(in the rows, 128 means zero)
Known rows, with every step that occurs:
tuteto, remal: [ 83  88 131  92 150 133 132 116 152 128 141 121 158 155 118  88 134 134
 202 134 128 129  83]
remal, pesek, tulu: [125 118 108 102 159 168 128 132 128 119 197 122 143 141 100 171 144  50
 141 122 169  97 154]
remal, badom: [ 96 129  86  93 107 179 136 103 169 172 149 109 125 127 130 111 146 128
 174 183 149 116 121]
tuteto, pesek, tulu: [105 100  56 117 144 145 133 128 153 127 190 124 167 150 104 162 140  58
 159 136 146  94 163]
remal, pesek, tuteto: [123 148 117 157 167 195 130  98 188 144 157 154 151  96 120 103 120 147
 138 125 196  82 144]
badom, remal, pesek: [123 151 131  99 112 149 122 109 118 105 129 130 119 108 110 128 122  96
 148 150 200 127 114]
tuteto, remal, badom, pesek, tulu: [120 131  76 115 144 172 116 124 155 137 183  94 133 142 111 137 148  49
 148 131 132 111 138]
badom, luto: [127 145  92 124 101 140 114 125 157 145 137 113 105 151 122 100 144 138
 174 146 207 117 104]
remal, badom, luto, pesek: [121 225  97 128  86 155 113  98 144 183 126  83 102 113 113 102 140 110
 151 140 152 135 135]
tuteto, remal, badom, nife: [128  63  93  97 115 204 158  91 144 241 138  89 138 129 141  82 145 155
 182 184 128 136  97]
nife, tuteto, remal, badom: [ 94 110 110  86 117 145 126  87 122 169 126 108 140 137 143  79 139 149
 194 179  76 140  94]
luto, pesek, tuteto: [115 169  97 171 177 187 130 101 211 176 144 151 152 100 122 103 124 160
 142 108 195  86 154]
badom, nife, tuteto, remal, pesek: [128 109 159  96 125 156 126  91  79 144 131 114 149 120 113 107 118 123
 170 130 110 141 113]
nife, tuteto: [116  70 111 111 150 135 118 118 121 152 124 167 150 150 133 147 124 179
 187 122 171 116 137]
remal, badom, luto, tuteto, pesek, tulu: [107 140  33 112 129 144 115  97 139 160 173 107 146 146 115 129 139  66
 141 125 105 111 150]
luto, remal, badom, pesek, tuteto: [119 175  71 170 148 198 109  85 223 173 141 134 131  93 139  75 124 139
 141 140 168  97 129]
nife, tuteto, remal, pesek: [115 126 163  93 127 141 119  95  85 115 133 121 150 122 108 111 117 115
 171 124 110 138 114]
badom, pesek, tulu: [127 118  75 127 158 173 116 141 168 125 188 115 137 147 101 169 144  52
 143 105 187  96 156]
nife, tuteto, pesek: [101 102  72 127 101 124 124  96 125 137 125 143 175 129 116 135 112 136
 181 141 126 121 160]
luto, badom, nife, tuteto, remal: [106  63 127  98 145 139 129  91 110 185 118 126 154 149 147  78 131 172
 205 147  83 149  83]
badom, pesek, tuteto, remal: [102 124 117 144 165 160 122 100 187 136 139 126 159 126 123  61 123 143
 174 117 133 113  95]
nife, tuteto, remal: [ 95  69 137  94 156 114 120 109 112 135 120 140 164 159 131  93 126 164
 207 126 104 137  89]

Rows:
[ 94 174  35 120  80 138 111  64 146 172 122 106 143 121 114  88 119 118
 152 124 101 134 136]
remal, badom, luto, tuteto, pesek
[122 169  88 115 140 145 116 119 129 161 171  88 126 144 114 124 152  62
 149 130 121 120 133]
tuteto, remal, badom, luto, pesek, tulu
[120 169  81 129  90 194 112 105 182 149 143  91 114 109 108 120 131  92
 150 141 169 123 140]
remal, badom, pesek
[ 90 145  83 102 116 134 120 105 171 137 117 145 101 126 155  97 142 130
 175 190 191 137  80]
luto, badom, remal
[117 113 122  94 164 153 126 125 116 112 190 112 151 146 102 146 142  49
 154 123 131 109 132]
tuteto, remal, pesek, tulu
[143  48  96 108 129 175 134  95 105 227 118 138 142 136 150 123 130 193
 181 156 142 129 132]
remal, badom, nife, tuteto
[105 139 159  92 123 152 127 102 112 109 147 108 147 119  98 107 123  93
 168 130 128 133 110]
tuteto, remal, pesek
[ 91 100 122 129 180 150 132 104 182 141 142 139 168 137 131  62 128 162
 186 131 133 108  87]
pesek, tuteto, remal
[117 140  67 111 152 171 108 109 152 151 176  97 132 141 112 130 143  54
 139 107 117 116 136]
luto, tuteto, remal, badom, pesek, tulu
[120  88  60 127  85 151 136  81 114 191 122 123 169 120 127 120 117 147
 178 165 106 130 157]
remal, badom, nife, tuteto, pesek
[100 113  42 111 156 146 122 107 150 147 179 128 166 149 106 152 134  67
 145 102 126 101 161]
luto, tuteto, pesek, tulu
[111 169 142  90 120 146 108  79 102 131 132 102 132 120 103  84 119 103
 151 101 107 144  99]
badom, luto, tuteto, remal, pesek
[126 167  81 115  77 151 114 106 151 167 136  91  93 138 134  80 150 134
 171 182 166 126  99]
remal, badom, luto
[113  87  61 119 148 133 125 122 125 133 175 137 171 153 115 165 135  80
 163 131 130 101 167]
nife, tuteto, pesek, tulu
[123 153  98 108  83 128 108  96 118 165 119  91 102 146 143  57 145 148
 184 178 116 142  79]
nife, tuteto, remal, badom, luto
[111 165  93 123  94 179 112  99 169 143 137  81 121 114 110  96 132  91
 161 141 130 136 118]
tuteto, remal, badom, pesek
[ 93 139 127 137 174 150 129  97 175 154 135 128 165 124 124  63 124 151
 175 117 120 116 100]
luto, pesek, tuteto, remal
[126  79  51 117 134 154 132 109 116 173 171 119 164 145 125 151 138  87
 160 152 109 108 164]
remal, badom, nife, tuteto, pesek, tulu
[ 84 153  78  83 109 154 112  85 169 187 136 115 116 123 151  86 145 115
 182 197 113 134  93]
luto, remal, badom
[123 105 124  95 166 144 121 121  96 117 180 123 153 147 110 148 138  64
 156 119 119 112 135]
nife, tuteto, remal, pesek, tulu
